Known rows, with every way that one mark hangs from another
q252(q406): [ -3.1  15.6 -10.6 -15.0  -8.4  15.3 -23.9  13.1  -3.5  10.8  -8.3 -16.6
 -18.4  17.0 -28.3 -31.4  19.5   8.9  10.8 -31.2]
q252(q2(q450 q589) q816(q125 q384)): [ 18.8  19.1  -5.5  -0.2 -73.0  -6.3 -17.9  19.1  24.3 -26.7 -10.8  19.6
 -29.5 -11.5 -34.7 -20.4 -13.5  11.6  31.3 -41.3]
q450(q2(q589) q816(q125 q384)): [  3.0  19.0  13.4   9.7 -42.5  -3.3 -47.6   9.0   5.4 -29.4  31.8 -48.4
 -24.5  -0.4 -62.6  -1.0  -2.4 -17.5  29.4 -75.8]
q589(q816): [-21.4  13.1   8.2  12.3   5.7   2.4 -23.7  43.1  18.7   5.2  -2.3 -23.9
   0.9   8.1 -29.6  -4.2  -2.5  -8.6  -2.5 -22.9]
q450(q2(q384 q589) q816(q125)): [ -7.5   9.7  -0.3  17.5 -20.4   3.0 -49.2  30.3   8.6 -20.3  36.2 -33.6
 -11.7  21.2 -61.0 -15.2   0.4 -14.1  23.9 -76.5]
q2(q384 q450(q816)): [-17.6   5.1   5.4  21.8  -1.4   1.4 -11.6  41.9  -0.3 -11.5  12.8 -34.0
 -12.0  18.0 -40.2 -23.6  19.3  -4.3   6.6 -40.1]
q589(q816(q125 q384)): [-20.2  10.1  34.7  12.5 -16.3  -0.1 -21.4  43.3  27.9   2.4 -11.7 -25.0
 -24.8  -2.1 -49.9   7.2 -16.2 -17.8  -5.5 -51.7]
q816(q125 q384): [ -3.1   6.1  24.7  -5.0 -28.9  -4.6  -5.3  19.1  13.2  -0.5 -10.9 -12.2
 -34.7  -3.6 -42.8  -1.7  -6.7  -7.0  -5.4 -49.2]
q406(q252(q2)): [ 14.1  33.5  -5.9 -21.3 -13.4   0.3 -29.8  15.7  23.6   9.9 -14.7  21.8
 -21.5  24.5 -14.5 -17.7  17.2  24.1  -9.9  -4.9]
q252(q2 q406 q816(q125 q384)): [ 18.3  16.4   0.4 -20.9 -42.1  14.2 -12.7  27.5  43.0   1.1 -25.3  27.9
 -39.6  20.4 -42.3 -27.3 -18.2   2.5  11.0 -21.1]
q406(q125 q252(q2(q384 q450) q816)): [-14.9  18.4 -28.9  -6.9 -11.3  -8.3 -14.7  55.2  21.7  11.7 -29.3  27.7
 -18.0  20.5 -36.5 -30.5   6.2  11.1   5.4  -7.9]
q450(q2(q589) q816): [  2.4  23.2 -12.5  10.2 -19.9  -0.9 -50.6   8.1  -4.3 -27.9  38.0 -48.3
   2.0   9.0 -41.8 -10.4  10.9  -7.1  32.5 -45.8]
q406(q125 q252(q2 q816)): [ -2.4  28.7 -24.9 -23.7   0.8 -10.1 -23.1  36.8  27.9  14.5 -26.7  29.0
  -8.5  17.2 -20.2 -18.4  -7.8   8.0  -6.6  11.5]
q2(q384 q589): [ -2.8   6.1 -16.1  13.0 -12.5 -13.5 -22.8  36.8   8.6  -0.5   9.5 -22.8
  -3.5  13.0 -40.6 -18.4  18.7   4.0  25.1 -34.3]
q406(q125 q252(q2(q450 q589))): [ -9.6  30.7 -21.2 -15.3 -30.0 -15.5 -46.9  16.6  -9.0  -2.2  -8.9   1.5
 -16.5 -13.8 -19.6 -18.7  21.0  27.8  15.2 -33.9]
q450(q2(q384 q589)): [ -7.9   4.0 -28.1  17.3 -29.8  -3.3 -32.6  32.3   4.1  -9.6  21.8 -28.7
  -6.0  17.7 -56.9 -19.5  24.1  -0.9  41.9 -49.6]
q450(q2): [ -8.7  10.0 -18.2   0.8 -22.9   7.3 -19.5  16.6   0.4  -6.1  12.4 -18.5
  -8.0  15.0 -37.7 -14.0  14.9  -0.4  19.1 -31.7]
q406(q252): [  6.0  31.1  -4.5 -11.9  -5.5   1.6 -27.2  11.0   5.5  13.6 -16.5  -1.1
 -19.6  22.0 -24.2 -23.1  23.8  13.3  -2.2 -25.7]
q589(q816(q384)): [-17.2  11.2  21.3  17.3  -9.6  -5.7 -17.5  45.4  27.7   1.1  -8.1 -39.3
 -15.2   0.4 -49.3   6.9   0.7 -17.7   6.2 -23.2]

Rows
[-20.5   6.1   5.6  25.6  -9.7  -3.2 -42.0  57.8  23.9   1.6   4.8 -18.9
  -6.1  11.9 -52.2 -10.7  -5.8  -8.6  14.2 -65.3] -> q2(q384 q589(q816(q125)))
[  0.9  25.1  -4.3  12.2 -26.9  -3.8 -40.7   5.3 -22.7 -28.5  23.2 -43.3
  -3.9 -11.1 -25.0 -22.4  18.3   8.4  29.2 -54.3] -> q2(q450(q816) q589)
[-17.2  19.1 -22.9  -5.0 -22.9 -18.8 -42.4  39.5   1.8   4.7  -8.8   3.0
 -18.3   0.6 -34.3 -20.4  25.9  21.9  16.3 -34.7] -> q406(q125 q252(q2(q384 q450 q589)))
[ -8.9  14.7   9.9   0.7 -11.1  13.5 -35.6  14.5   2.3 -17.4  25.6 -24.6
 -12.7  15.8 -40.0 -11.8  -9.7 -14.2  -2.3 -59.3] -> q450(q2 q816(q125))
[-17.6  16.3  15.4  24.6 -55.6  -3.4 -40.7  27.2  -4.2 -20.5  -0.6 -35.4
 -25.1 -25.6 -50.2  -8.6   4.6  -0.5  33.7 -86.3] -> q2(q450 q589(q816(q125 q384)))
[-16.8  20.5  -7.8  24.3 -34.8  -0.7 -43.4  26.1 -12.1 -17.9   7.2 -35.5
  -2.2 -16.2 -33.1 -19.2  16.8   8.3  34.4 -60.2] -> q2(q450 q589(q816))
[-18.0   7.2  -4.9  28.8  -2.5  -9.3 -38.3  58.3  24.0   0.8   7.0 -33.8
   2.5  13.1 -51.9  -9.4  10.8  -7.5  23.7 -40.1] -> q2(q384 q589(q816))
[ -5.8  15.1  17.5  12.1 -23.1  -3.3 -10.9  16.3  -6.9 -21.4   9.7 -46.6
 -23.2  -7.6 -38.4  -9.1  15.6  -5.2  11.5 -39.1] -> q2(q450(q816(q384)))
[-22.7   5.9 -18.2  32.4 -23.0   0.3 -44.6  52.5  17.2  -9.2  19.3 -35.8
  -0.7  18.8 -65.8 -11.9  15.9 -11.2  42.2 -54.3] -> q450(q2(q384 q589(q816)))
[  0.3   5.6 -11.1 -11.3  -9.5   9.7 -20.5  42.1  30.4  14.3  -6.2  10.1
 -23.0  31.9 -35.4 -27.5  16.2  15.5   6.1  -7.5] -> q252(q2(q384) q406)
[ 18.0  21.0 -25.7 -21.0 -18.1  16.3 -17.5  27.3  32.7   3.8 -17.5  27.9
 -14.4  30.7 -21.2 -36.1  -4.3  11.9  13.4   8.7] -> q252(q2 q406 q816)
[ -9.4   5.3  14.6   4.5 -15.4   3.6 -20.2  43.9  21.9 -14.5   9.9   5.0
 -20.4  15.7 -29.0 -16.0  -2.6   9.3 -11.0 -36.9] -> q252(q2(q384 q450(q816(q125))))
[ -4.7  12.8 -14.0  23.0 -11.6  -2.9 -45.7  33.0   8.5 -20.5  38.8 -46.7
  -2.1  23.6 -59.7 -13.2  16.6 -13.7  34.8 -49.0] -> q450(q2(q384 q589) q816)
[ 12.3  32.3  -8.1 -14.1 -15.8  10.7 -20.9  18.0  20.0  12.4 -29.7  28.4
 -25.0  29.7 -29.1 -35.5  -6.6   4.2  -2.4 -37.3] -> q406(q252(q816(q125)))
[  0.9  21.1   0.6   5.3 -27.3   6.0 -55.6   5.8  -3.4 -27.6  34.8 -34.2
  -7.8   6.4 -42.9 -12.2  -4.6  -7.9  21.5 -74.8] -> q450(q2(q589) q816(q125))
[  0.3   7.4 -18.6  -6.2 -40.3  24.7 -12.4  45.6  26.4  -0.4 -23.5  40.7
 -34.8  30.2 -40.7 -49.1  -4.2  14.2  17.6 -42.0] -> q252(q2(q384 q450) q406 q816(q125))
